Each row was made from one path, in order. Every step used is in the known rows, and no mark comes twice. Write each row's path.
Known rows
tipo -> fulum: -13,-6,5,12,1,-5,5,-5,-4,-14,15,13,-1,-6,-7,3,-6,0,-5,7,14
dasa -> daladi: 8,4,1,18,2,-5,2,-11,-1,8,1,-4,-4,-6,19,1,-2,6,-3,-11,-19
kati -> bidaril -> daladi: -42,7,6,7,3,15,2,5,-5,-11,-5,-11,-20,6,14,8,-6,-4,14,-26,-9
daladi -> bidaril -> kati: -16,1,12,2,-5,5,-2,-11,-4,4,-15,-9,-28,8,1,-2,14,-8,-4,7,7
dasa -> fulum: -11,-11,-3,23,3,30,2,-5,2,-12,0,3,7,1,0,-22,-4,0,-7,12,10
dasa -> fulum -> tipo -> daladi -> bidaril -> kati: 15,-8,-4,-24,-9,12,-8,0,12,1,-15,-4,4,1,-10,-7,16,-4,-9,30,41
fulum -> tipo -> daladi: 28,-1,3,-13,9,8,-3,8,3,-3,-3,3,3,-5,12,19,3,12,-9,1,25
fulum -> bidaril -> kati: 2,4,2,18,0,17,4,-4,-4,0,-13,-5,-33,-2,32,-9,22,-2,2,-24,-8
tipo -> fulum -> daladi -> bidaril: -20,7,7,-13,-14,-38,6,6,-1,3,14,-18,15,-3,-13,37,1,-7,-6,12,15
daladi -> fulum: 2,-3,9,21,5,2,-4,-11,-6,-2,11,20,-5,3,-1,-11,-7,2,-3,-8,-9
kati -> bidaril -> fulum: -32,-4,2,-5,17,13,1,-1,-3,-12,-10,-7,-5,4,19,-23,-8,0,11,-12,-15
tipo -> fulum -> bidaril -> daladi -> dasa: -16,5,-4,-3,-10,-7,8,10,-5,-6,16,19,-8,1,-31,6,-9,-5,12,-6,-3
daladi -> dasa -> fulum: -12,-15,-12,15,3,33,1,-6,-1,-14,-1,12,23,3,-16,-45,-12,1,0,31,9
dasa -> daladi -> bidaril -> fulum: 0,5,10,-14,1,-23,-1,-9,4,22,-5,-15,-6,4,-10,11,-6,-1,-1,4,-30
tipo -> fulum -> daladi -> dasa: -4,-4,-11,-9,-4,-27,6,3,-5,-8,12,0,26,-14,-7,-3,-12,-3,4,25,9
fulum -> daladi -> bidaril -> kati: -9,9,6,-12,-7,-20,0,-1,-2,12,-15,-37,-14,0,18,20,15,-11,-1,5,2
bidaril -> fulum -> daladi -> dasa: 5,-2,-8,-27,14,-17,1,5,-2,2,-8,-16,11,-6,3,-11,-18,0,9,18,-16
dasa -> daladi -> fulum: 19,3,2,22,-1,-17,-4,-16,-1,13,13,15,3,-4,9,-10,-9,3,0,-15,-28
tipo -> daladi -> dasa -> fulum: 9,-12,-18,7,1,11,-7,-4,2,-15,-1,23,20,1,-40,-22,-3,3,-6,34,19
dasa -> daladi -> bidaril -> fulum -> tipo: 10,1,10,-37,1,-12,1,2,10,25,-7,-20,11,1,13,4,-11,3,1,9,-14
tipo -> daladi: 16,2,2,8,6,-5,-5,-4,-4,-9,0,12,-11,-2,-7,21,9,8,-12,-3,10
fulum -> bidaril -> daladi -> dasa: -11,9,1,2,-3,12,5,11,-7,2,-1,3,-17,8,-12,7,-4,0,12,-15,-14

Which path is each row?
-5,2,-2,0,-3,-30,7,3,-2,-5,14,-11,10,-14,9,23,-5,-3,-4,4,10  tipo -> fulum -> daladi
-15,4,0,18,-8,25,7,11,5,-1,3,-2,-11,6,-9,9,1,-6,1,-22,-6  dasa -> fulum -> bidaril -> daladi
32,7,-4,23,-5,-18,-3,-17,0,19,2,13,-19,-8,26,-17,15,-5,6,-36,-37  dasa -> daladi -> fulum -> bidaril -> kati
4,2,12,-23,6,-22,-9,0,2,4,-5,2,-12,9,-39,30,6,1,-12,10,-1  tipo -> daladi -> bidaril -> fulum
-31,5,6,12,0,4,-5,0,-5,-7,9,11,-16,9,-2,-2,-12,-8,16,-31,-16  kati -> bidaril -> daladi -> fulum
-8,-12,-8,-16,-2,33,3,11,6,-3,-2,1,21,0,-10,-32,-26,-2,10,27,20  bidaril -> daladi -> dasa -> fulum -> tipo
-12,14,10,14,-4,11,6,11,-4,4,1,-7,-31,5,4,31,4,0,4,-38,-15  fulum -> bidaril -> daladi
-13,9,7,8,-10,-9,8,12,-2,-4,18,9,-22,-2,-14,32,-1,-7,4,-27,-2  tipo -> fulum -> bidaril -> daladi
-22,4,-4,-16,14,-8,3,8,0,-4,-10,-32,7,-4,34,-1,-6,-1,13,-16,-20  kati -> bidaril -> fulum -> daladi
8,-6,1,-19,-8,12,-4,7,11,0,-2,-1,26,7,-23,13,6,4,-14,26,38  dasa -> fulum -> tipo -> daladi -> bidaril
2,7,5,2,-8,-16,-3,-18,0,19,-13,-15,-21,1,10,-2,13,-7,0,4,-16  dasa -> daladi -> bidaril -> kati
-6,1,2,15,-6,-1,10,3,-3,-9,16,13,-2,-2,-2,12,8,1,-3,-18,0  tipo -> fulum -> bidaril
2,-18,-13,-6,3,42,3,3,6,-10,-6,7,36,0,5,-54,-16,7,4,38,25  daladi -> dasa -> fulum -> tipo
0,2,-7,-6,3,-10,3,4,-6,-1,-4,-14,15,-5,13,-4,-8,2,5,15,-4  fulum -> daladi -> dasa
19,-7,-25,7,-3,12,-5,-5,3,-8,-13,20,-2,0,-16,-31,21,-2,0,15,13  tipo -> daladi -> dasa -> fulum -> bidaril -> kati
-20,2,0,-3,-12,-3,3,5,6,6,-2,-32,25,7,-8,17,4,-6,-7,17,7  dasa -> fulum -> daladi -> bidaril
32,-6,3,-32,17,-2,-5,9,6,0,-7,2,-2,-9,8,8,-6,8,-6,8,12  bidaril -> fulum -> tipo -> daladi
-15,11,11,-8,-8,-21,3,6,-2,10,-2,-33,6,6,4,40,6,-2,-6,1,0  fulum -> daladi -> bidaril
28,7,1,16,1,-13,-8,0,-3,1,13,28,-6,4,-15,24,15,7,-7,-31,-10  tipo -> daladi -> fulum -> bidaril
-14,0,-5,-6,-14,-5,-1,-3,6,6,-14,-32,1,0,6,-2,13,-15,-3,23,12  dasa -> fulum -> daladi -> bidaril -> kati
26,0,3,15,4,-16,-13,-8,-4,-4,13,30,-2,0,-23,11,4,4,-10,-6,0  tipo -> daladi -> fulum
24,-7,-6,-21,7,7,-4,5,1,-7,-5,14,18,-4,-3,-7,-4,14,-1,24,24  fulum -> tipo -> daladi -> dasa
24,10,-1,27,-6,-16,0,-9,1,17,14,13,0,1,14,4,5,6,3,-38,-40  dasa -> daladi -> fulum -> bidaril
5,-10,-12,-40,19,7,-5,10,4,-11,-14,7,21,0,2,-31,-9,10,14,14,10  kati -> bidaril -> fulum -> tipo -> daladi -> dasa
15,2,1,22,-1,3,-3,-10,-5,4,0,18,-26,0,19,-15,15,-4,4,-29,-16  daladi -> fulum -> bidaril -> kati
18,-6,10,-2,5,12,-2,0,0,3,9,14,11,-2,19,-18,-13,7,1,-4,8  daladi -> fulum -> tipo
-8,-2,-6,27,-3,33,7,4,3,-6,0,2,7,4,7,-12,10,2,-4,-13,-1  dasa -> fulum -> bidaril
